Each row comes from the steps of one path. Every step used is in the known rows, and no mark comes twice. Write the path behind each row, first mark first.
Known rows:
B/F/R/J: [  5   1  -4  -8  20  -1  13  -5   5  -1   2  -1   6 -11  -7  -4   0  12
  -6 -10  -3 -13  24  -3   9]
R/J/F: [  6  -3   6  -5  -7  -2   7 -12  -8  -1   2  -5  10  -7  -8  -4  -2  -1
  -5 -15  -2 -11  18  -3  23]
C/M/R/J: [ 13  -3   2  -1  10   7   2  -6  24   0  -2  -2  -3  -1  -8  -6   6   0
  -1  -9   1 -11  16   1   7]
F/J/R/M/B/C: [ -7  -5 -16  -8  -1   0   1   7   2  -4  -1  -1  -3  -4  13  -4   0  10
   4  -5  -7  -8  -5   5  18]
B/F/R: [-10   2  -1  -4  22   0  14   0  -2   2  -2  -4   5 -16  -5  -4   2  15
  -4  -3  -4 -13   7   2   0]
M/R/J/F/B/C: [  7  -3  -7  -4 -11   2   1   4   2  -3  -1  -8  11 -10  -4  -7   4   0
  -4  -9  -6  -9  13   4   7]
F/R/M/C: [-11   2 -12  -6  21   9  23   1  -4  -2  -7  -4   2  -5   2  -3   0   8
  -3   2   0  -6  -5   8  -4]
B/M: [ -6  -4 -18  -4  -3   8   4  -4   0   3   0  -3   2 -10   9  -3   1  -7
  -4  -1  -2  -2  19  -2   7]
J/F: [ -9  -2   8  -1  -4  -2   8  -7 -14   2  -2  -8   9 -12  -6  -4  -1   1
  -4  -8  -2 -11   0   2  14]
F/B/M/R/J: [ 11  -9 -29  -6  -8  19   4   5  22  -3  -3  -2   5  -7  10  -6   7  -2
  -3  -5  -4  -4  39   0  19]
J/F/R/M: [-17   0 -15  -1  20   3  21   0  -8  -3  -6  -5   8 -10  -2  -3   2  16
  -6 -10  -1 -13   5   3  11]
B/F: [ -9   0  11  -6  -4   1   3  -4  -5   3  -1  -4   6 -13  -6  -6  -1   9
  -4  -5  -2  -8   6   1  10]
R/J/F/C: [  5   0   2  -5  -9  -8   2 -11  -5   1   5   0  14  -6 -10  -9  -3  -1
  -6 -12  -2 -12   6   1   0]
B/F/J/R: [-13  -2  -2  -7   7  -5  14  -5   9  -1  -4  -4   1 -11   9  -5   2  16
   2  -8  -9 -19  -1  -5  19]
C/M/F: [-14  -6  13   4  -3   3   3 -14  13   6   0  -2  -4  -3  -7  -6  -3   8
  -4 -14   2 -10   1   4   3]
B/C/M/R: [ -3   2  -1   1  11   1  -4   1  12   4  -1  -5  -5  -8  -5  -8   7  -3
   0   3   0  -7  -8   6 -20]
F/C/M: [ -3   1   7   3  -3  -1  -2  -6  10   8   2   3   1  -4  -6  -8   1  -3
  -4  -4   1 -11 -12   9 -18]
F/J/R/M: [-13  -2 -16  -7   7   2  19  -1  10  -4  -6  -2  -4  -5  15  -2   4  13
   3  -8  -6 -15  -3  -3  31]
C/M/F/J: [-19 -10   8   4  -5   2   9 -17  25   6   2  -3  -2  -3   9  -6  -1  12
  -6 -21  -3 -13   0   0   6]
C/M/B: [ 5 -8 15  4 -9  8 -6 -2  4  6  0 -1 -1 -3 -7 -4 -2 -1 -2 -7  2 -7  5 13
 10]
J/R: [ -1   2  -1  -4  10  -2  10  -1  -5  -1  -6  -4  -7 -10  -3  -2   2   0
   6   4  -4 -15  -3   3  22]
M/R: [ -3   1   0  -3   9   5   6   0   3   0  -7  -7  -2 -13  -4  -6   5   1
   2   5  -4  -8   1   4  10]
F/B/C: [ -1   0   2  -3 -20   3  -1   6  -7   4   3  -6   2 -13   1  -3   2  -8
  -4   1  -5  -4  -2  11   6]
F/J/R/M/B: [ -7  -8 -12  -6  -1   7   9   4   7  -5  -6  -1  -2  -3  12  -3   0  15
   4  -9  -6 -13   3   5  37]
B/C/M/F: [-15  -2   9   2  -4  -3  -5 -11   8   7   5  -3  -4  -4  -5  -7  -3   3
  -5 -10   1  -6  -6   5 -17]
M/F/R/J: [  0  -2  -4  -5  19  -2  14 -13   8  -1   2  -2  -1  -8  -6  -3  -2  12
  -4 -12  -3 -12  21  -1  14]
C/M/B/F/R/J: [ 12  -7   4   0  15   6   1  -3  15   2   3   3   6  -2 -12  -5  -2  16
  -6 -17   1 -13  28   7   4]

Write each row's path:
[-19  -4  -5   1   8  -9   5 -11  22   3   2  -3  -9  -3  12  -6   0  11
   1 -13  -6 -17 -13  -1  -7]
B/C/M/F/J/R
[-22   1 -14  -5   3  -3   7  -5   7  -3  -5   5  -4  -1  -3 -10  -3  22
   2  -5  -2 -14 -11   4   4]
J/R/M/F/C
[-23  -3  -9 -12   5   5  21  -2   9  -4  -8  -3   4  -1  13  -7  -1  23
   1  -8  -5 -14  -9  -2  10]
B/F/J/R/M/C
[ -4  -9 -18  -1 -19  16   5   5   5   3  -2  -3   4 -10  12  -3   3  -6
  -6  -3  -3  -3  22   5  15]
F/B/M
[  4  -2   7  -5 -12   0 -12   3 -16   3   4  -4   1 -11  -6  -5  -4  -7
  -1   3  -4   0   0  11   4]
M/B/C
[-16   0   5  -3  -8  -5   0 -12   2   4   2   1   2  -9  -7 -10  -5   8
  -4  -4  -3  -8  -9   6  -8]
M/F/C
[-21  -2 -10  -6   6   3  11  -5   4  -5  -7  -1  -8  -3  -2  -6  -2  21
   3  -8  -1 -12   0   1  26]
J/R/M/F
[  8  -4   1  -5 -24  -1   1  -1  -8   0   6  -6  12  -9  -4  -4  -1  -5
  -8 -15  -4  -8  14   4  13]
R/J/F/B/C
[-14 -11   1  -8 -14  10   2   1   5  -1   0   0  11  -5   7  -7  -3  23
  -6 -17  -4  -6  12   3  25]
R/M/B/F/J
[-12  -8   8   0 -22   8   7  -4   4   3  -2  -5   2 -10  -2  -5  -3   9
  -5 -10  -4  -8   6   9  23]
M/F/B
[-11  -2 -15  -1  12   0   3   8 -17  -2  -1  -4  10  -9  -4  -5  -2  13
  -5  -7  -3  -6   2  11  -2]
J/F/R/M/B/C
[-15  -1  -3   0  20  -2  16  -9   2   1  -2  -5  -2 -13  -4  -3  -1  14
  -3  -5  -4 -12   4   4   5]
M/F/R
[-27  -8  -4  -5  -9   5  14 -12  13  -1   0  -3   1  -5  12  -6  -2  20
  -5 -19  -4  -8   3  -3  23]
R/M/F/J
[13  0 -1 -8  7  4  5 -4  9 -3 -2 -5  0 -8 -6 -5  4 -1  1 -2 -3 -8 18 -1
 19]
M/R/J
[-20  -7   5  -3  -8  -1  12 -16  10   3   1  -6   1 -10  10  -5  -2  11
  -4 -14  -7 -10   1  -2  17]
M/F/J
[-14  -4   7  -7  -5   0  10  -8   6   3   1  -5   8 -13   8  -5   1  12
  -6 -12  -7 -11   4  -3  12]
B/F/J
[-10  -6 -10   0  13   7  12   5 -12  -3  -6  -3  11  -8  -4  -4  -2  18
  -5 -10  -1 -11  10  11  17]
J/F/R/M/B
[ -6  -9 -17  -4 -20  18  10   4   2   3  -5  -5   7  -6  13  -4  -1  -8
  -5   1  -3   0  13   8   1]
F/B/M/C
[  4  -5  11   4 -11   3 -12  -2   7   8   2   5   3  -2 -10  -9  -3  -1
  -3  -4   1  -8  -7  17 -12]
F/C/M/B
[ -1  -1  -5   1  21  -5   4 -13  18   3   8   0  -4  -2  -5  -5  -1   7
  -7 -15   0 -11  12   1 -16]
B/C/M/F/R/J
[-19  -5  -4  -3   5  -5  16 -12  13  -1  -4  -5  -6  -9  11  -4  -1  16
   3 -10  -9 -18  -4  -3  23]
M/F/J/R
[ -9  -4 -15  -6  -3  11   9  -4  -3   3  -3  -4   4  -6  11  -5  -2 -10
  -3   5  -1   0   8   1  -8]
B/M/C
[ -6  -2  -5  -5   8  -4  16  -5   7  -1  -4  -5  -5 -10  12  -1   4   4
   4  -3  -9 -18  -5  -2  25]
F/J/R
[  2  -6 -26  -5   7   7   6  -5  10  -4  -3  -5  10  -7   5  -8   4   1
  -4 -10  -2  -7  34  -9   8]
B/M/R/J/F
[15 -3 -4  0 -7  8 -4  5 24  2  1 -3  0 -2 -3 -7  7 -4 -3 -8 -2 -8 13  7
 -2]
F/B/C/M/R/J
[ -3  -3  -2  -7 -13   6  -9   6 -13  -1   3  -1   2  -5  -3  -5  -4   2
  -3  -2  -1   3   2  11   9]
R/M/B/C
[-10   4   6  -6  -6  -4  -2  -4  -2   5   2   2   9 -11  -9 -11  -2   9
  -5  -2  -3 -10  -6   5 -14]
B/F/C
[  9  -7   5  -3 -23   6   9  -4  -2  -1   0  -6  13  -7  -5  -3  -1   0
  -7 -18  -3 -12  22   3  32]
R/J/F/B
[ -4  -6 -29  -5  19   4  13 -12  15  -1   3   0   1  -6   7  -4  -1   9
  -6 -12  -3  -7  38  -7   5]
B/M/F/R/J
[  9  -5 -27  -7   8  10   3  -3  16  -3  -2  -2   2  -7   6  -6   5  -4
  -1  -2  -2  -3  35  -7  10]
B/M/R/J
[ -3  -7  12   7 -12  -1  -9  -4   0   7   1   2  12  -2 -12 -11  -5   4
  -5 -11   1 -13  -8  15 -14]
J/F/C/M/B
[ -3  -4   3  -3  15   4   5   4  -6   2  -2  -2   7 -14  -8  -5  -3  17
  -3  -3  -4 -11  12  10   6]
M/B/F/R
[ -2  -2   3   3  12   7   3  -2  17   3  -6  -4  -4  -6  -5  -6   7   2
   1  -2   1 -11  -2   6  -2]
C/M/R
[ 12  -5   1  -7  13   3   3   0   1  -1   2   0   8  -9 -10  -4  -3  15
  -4 -10  -4 -11  28   5  15]
M/B/F/R/J
[  0  -3 -30  -5   4   1   1  -5  12  -2   0   1  14  -6   3 -13   3   2
  -4  -7  -3  -9  23  -5 -14]
B/M/R/J/F/C
